What can hang from each mark:
mogizan: logude moku
geve: moku zipa
moku: damo geve logude
dadig: damo
logude: mogizan moku
damo: rupal
zipa: geve

Known rows, with every way that one mark hangs from another:
geve[moku[damo[rupal] logude[mogizan]] zipa]: [ -7.6 -13.9  18.5 -32.7   6.7  19.9   5.1   6.1  31.3 -24.9  -2.9  32.5
   1.6   1.7  30.4  13.9  43.2  -1.2   5.8  12.1]
moku[geve]: [ -6.0  18.0 -24.8  21.3   5.5  -5.7  10.7   3.6 -26.6  29.7   9.1 -20.2
  16.6 -11.4 -21.0  10.0 -15.0  -2.7   1.6 -11.9]
logude[moku[geve[zipa]]]: [ 15.0   9.1   8.1  15.9  29.5  14.4 -25.6   7.9 -12.3  26.1 -15.9 -10.0
   7.7   0.6  -9.4   0.6  -8.0   3.6  11.5 -27.0]
mogizan[logude]: [-13.6  11.9   0.3  23.7  -9.1 -23.9  17.1   5.3 -12.7  18.4  17.7  -8.8
   2.6  -7.8 -36.9   3.3  -0.5   3.3   8.9  11.7]
zipa[geve[moku[damo logude[mogizan]]]]: [-15.4 -23.4  -8.4 -24.3 -25.8   7.3  20.3  13.0  13.7 -33.9  -1.3  14.0
  -2.2   2.7  24.8  21.5  17.5 -10.6 -22.8   6.8]
zipa[geve]: [ -7.9  10.4 -21.6   4.8  -0.7 -15.1  21.5  13.3 -19.7  21.9  22.4 -23.6
   2.7   0.7 -22.4  16.0 -11.2 -31.2 -13.4  -7.6]
geve[moku[damo logude] zipa]: [ -6.7  -5.7  24.0  -8.5   0.0 -18.1   1.7   3.1  39.9 -17.3 -20.2   7.3
   5.9 -30.1  25.9   3.6  20.4   2.2  -6.7   7.1]
logude[mogizan moku[damo]]: [-22.0   1.8  -0.6  -0.6 -21.2  12.2  13.4 -26.6  -5.6  -4.7  -2.2  18.5
  14.3  43.3  -8.9  -2.7  16.5   2.0   0.4 -27.5]
zipa[geve[moku[damo[rupal] logude[mogizan]]]]: [-17.4 -25.2 -13.3 -36.4  -6.5  18.5  18.2   7.5  11.2 -32.8  14.3  17.6
  -9.1  21.5  20.7  24.3  26.6 -12.8 -16.6  23.0]
mogizan[logude moku]: [  5.3  -0.2  -9.5  34.5  -2.5 -20.1   4.1   3.9  -5.2  11.9   7.7 -13.8
  -4.8   4.3 -29.7 -17.4 -13.3   9.4  10.1   8.2]
zipa[geve[moku[damo[rupal]]]]: [-19.1 -20.1 -28.8 -29.4   7.5   0.0  21.5  -4.2 -12.1  -4.6   9.4 -10.0
  -3.7  26.2  -0.3  11.5   9.2  -8.1 -18.0  20.0]
dadig[damo[rupal]]: [-24.1  29.0 -16.9  -7.8  18.5  -7.4  -7.4 -24.9 -23.7  25.2  21.6  -4.9
  15.0  22.8 -31.9   3.6  15.8 -20.3  -2.5  13.5]
zipa[geve[moku[damo]]]: [-16.5 -18.8 -20.9 -17.4 -11.4 -13.1  26.1  -0.3  -8.0  -6.4  -5.6 -13.3
   5.0   6.2   2.1   8.4  -0.2  -5.8 -22.8   3.1]
logude[mogizan]: [-17.8  14.2 -17.9   8.5  -9.1   4.3  27.3   1.8 -14.4  17.2  21.7  10.8
  22.9  10.7 -19.2  16.1  17.9 -12.6   8.6 -16.8]
dadig[damo]: [-17.8  31.5 -11.3   4.1   0.3 -20.3  -6.5 -22.7 -21.2  25.6   9.4 -10.8
  23.5   5.2 -30.2  -1.8   9.1 -17.0  -8.0  -1.4]
geve[moku[logude] zipa]: [ -0.9  -1.4  16.2   6.6  20.7 -10.5  -3.0  20.8  33.0   0.3 -11.4   4.9
   9.7 -32.2  15.3  18.0  23.3  -2.2   4.7  10.6]
zipa[geve[moku[logude]]]: [-11.4 -13.7 -15.9   1.2   6.5 -12.2   8.7  24.7  13.6  -9.6   6.1  -8.5
   0.0 -10.4   5.6  29.0   6.9 -12.7 -20.9  20.6]
mogizan[moku]: [ -1.4  11.5 -26.4  32.0   7.3 -19.0  10.8  -6.6  -4.9  17.6   7.6 -14.7
  12.8   9.0 -19.5 -10.3 -10.7  -4.8   2.3  -8.7]
mogizan[logude[moku]]: [-14.3   1.9   7.4  25.6   0.8  -5.8  -2.9  -3.8  -9.4  11.6   2.0  -4.6
   0.4  24.6 -37.5   0.2   1.8  15.8  10.5   4.7]
moku[damo[rupal] geve[zipa] logude]: [  9.5  16.6  18.1 -12.0  11.1  -3.2 -11.4   3.7  12.2   0.2   1.9   0.2
  -9.3 -25.3  17.0   6.0  -3.3 -11.2  -1.4   5.3]

Rows:
[ 21.7  -3.0  26.8  16.0  18.6  12.5 -30.2  18.3 -12.8  20.7 -15.3  -8.3
 -10.3  -6.9 -20.4  -6.2 -14.2  18.4  16.6  -7.4]  mogizan[logude[moku[geve[zipa]]]]
[ 14.2  -9.3  26.0  -9.2  16.1  19.2 -27.5  -3.8 -12.1   4.6 -10.4  -1.2
 -20.1  15.4  -9.5 -16.2  -6.8  20.4  11.9   5.0]  mogizan[logude[moku[damo[rupal] geve[zipa]]]]
[-19.6 -19.7 -12.5 -27.3   2.8  -6.4  10.9   3.0  14.1 -23.8   7.0  -1.3
 -11.6  10.3  14.2  20.2   9.6 -12.3 -24.0  31.1]  zipa[geve[moku[damo[rupal] logude]]]
[ -6.0   9.6  -2.3   0.0 -32.8   3.1  10.8  -0.9   1.1 -15.2   2.9  11.4
   6.4 -13.5  14.1  12.7  -3.7  -2.1  -5.5  -9.9]  moku[damo geve logude[mogizan]]
[ 32.3   4.0  13.9  13.8  -1.0 -11.7 -20.7   2.0  21.4  -9.1 -20.1  -6.3
  -6.1 -32.7  22.6 -19.4 -28.4  -0.7  -3.1 -13.2]  mogizan[moku[damo geve[zipa] logude]]
[ 19.2  12.3  15.2   7.1   2.2  15.0  -9.4  31.6   7.0   7.7   2.6  12.1
   5.5 -34.1  12.6  17.5   6.2 -11.7  10.5 -17.4]  moku[geve[zipa] logude[mogizan]]
[ 13.6   7.9 -18.3  39.7   6.2 -12.2 -11.9   7.9   5.4   6.2   2.3 -14.7
   1.1 -16.0   1.5   0.3 -27.8   0.6  -0.6  -1.1]  mogizan[moku[geve logude]]
[-16.9  -3.0  15.6  11.2 -18.7 -13.3   2.7 -24.0  -3.0  -5.6  -7.6  -2.0
  -4.6  26.8 -24.7 -15.5  -2.3  18.5  -1.0   1.7]  mogizan[logude[moku[damo]]]
[-27.5  -0.4  -6.6 -12.2  -3.2  22.3   9.7 -30.8  -7.5  -6.8   9.2  23.4
   6.8  62.5 -11.2   3.3  26.3  -3.0   6.3 -11.5]  logude[mogizan moku[damo[rupal]]]
[ 12.7   8.3  15.7 -22.2  -1.3  20.4  -7.3   8.2   9.6  -8.9   7.8  19.6
  -6.0 -15.9  24.5  10.5   9.3 -11.4   7.5  -4.6]  moku[damo[rupal] geve[zipa] logude[mogizan]]
[ -3.8 -12.7  24.3 -18.4 -11.2   7.5   8.6   8.1  34.8 -24.6 -17.0  28.2
   8.5 -17.2  31.6  10.1  35.6   1.9  -0.2  -3.3]  geve[moku[damo logude[mogizan]] zipa]
[  9.2  -4.8   9.5 -21.1  14.0  43.1 -16.6  -7.5 -14.4   2.9  -6.9  17.0
  -0.8  31.3   5.3  -3.5  11.7   3.9  13.0 -23.7]  logude[mogizan moku[damo[rupal] geve[zipa]]]
[ 28.6  -8.6  -7.1 -15.6  10.2  29.7  -8.2  -0.4  -9.8   2.9  -0.7   8.7
  -3.3  11.0  12.1 -21.0  -3.3  -1.5  13.3 -18.5]  logude[mogizan[moku[damo[rupal] geve[zipa]]]]
[ -9.4   9.1  -9.0 -13.1 -13.6  16.3   7.6  -6.1  -3.8 -13.0  17.1  16.4
  -3.2   4.5  13.0  14.5   6.7  -5.0  -2.0   5.4]  moku[damo[rupal] geve logude[mogizan]]
[  6.5   1.2   9.9 -13.2  27.2  20.0 -20.7 -14.2 -12.1   9.8 -11.0  -3.1
  -3.7  21.8  -0.7  -7.8  -6.0   3.8   6.2 -13.2]  logude[moku[damo[rupal] geve[zipa]]]
[  0.6  -4.8  -2.3  18.6 -23.5 -26.0   8.0 -15.8  -0.6  -4.4  -2.1 -10.4
  -8.2   6.1 -17.7 -28.8 -18.2  13.6   0.6   5.7]  mogizan[logude moku[damo]]
[  7.6  12.0   2.3 -16.5  14.9   3.7  -0.2  -2.9 -14.6  17.6   1.4  -8.5
   0.3  -9.8   2.0  -3.0  -5.5  -8.9   7.1  -7.4]  moku[damo[rupal] geve[zipa]]
[ 28.1   3.5   8.0   0.1  16.6  -3.1 -23.9  -0.2  19.0  -6.6  -5.7  -3.4
 -15.0 -13.9  23.1 -16.6 -20.7  -3.6   1.8   3.3]  mogizan[moku[damo[rupal] geve[zipa] logude]]
[  9.1 -11.3 -14.6   8.8  -4.3  -4.3  -7.1  -9.9 -21.6   1.0   6.3 -14.4
 -21.3  11.1 -13.6 -25.1 -26.0  22.3   6.6  20.0]  mogizan[logude moku[damo[rupal] geve]]
[ 17.1  -9.2  -7.8  20.2 -22.2 -14.2  -3.4  -8.2 -15.0  -0.7  -8.3 -19.5
 -12.1  -5.9 -12.6 -28.7 -36.6  26.9   1.0   4.7]  mogizan[logude moku[damo geve]]
[ 31.1   2.0  -1.1   9.3   5.5  -6.5 -13.0  -2.7  -2.7  10.4 -21.3 -17.4
   1.5 -17.9   8.3 -27.6 -29.3   5.0   3.8 -25.1]  mogizan[moku[damo geve[zipa]]]
[-32.3  -6.6  -6.3 -10.2   4.4 -11.0  14.5 -14.6  25.7 -20.9   2.3   8.6
   4.7   9.7  13.2  13.3  22.5   3.9  -7.8  32.4]  geve[moku[damo[rupal] logude]]
[ 16.1   9.5  23.2  -8.9 -19.7  10.0  -5.2  13.0  11.6  -9.3  -6.4  15.1
   2.0 -33.5  25.8   6.8   2.5  -8.8   1.1 -20.1]  moku[damo geve[zipa] logude[mogizan]]
[ -8.9  16.0  -1.7  10.7 -20.9 -20.0   5.0  -7.7   4.3  -4.8  -1.7  -9.1
   3.3 -24.9   8.7   7.8 -20.6  -0.9 -12.5  -0.4]  moku[damo geve logude]
[-28.7 -12.2  -7.2 -21.8  -6.6  11.6  19.4  -9.5  21.5 -26.8  10.1  30.3
   5.0  19.3  20.3  18.8  38.0   4.7  -1.4  22.4]  geve[moku[damo[rupal] logude[mogizan]]]
[ 37.7  -9.1  16.5  10.3  -5.6  -6.6 -18.2   6.5  -5.6   5.5 -18.6 -16.2
 -16.9 -24.7  -0.9 -35.1 -32.6  19.5   7.8  -6.1]  mogizan[logude moku[damo geve[zipa]]]
[ 41.3  -5.6   6.5  25.6  16.2  -0.9 -23.6  25.4 -10.7  20.6  -9.1 -17.9
 -12.4 -26.6 -12.9 -23.9 -27.7  15.5  17.2  -2.7]  mogizan[logude moku[geve[zipa]]]
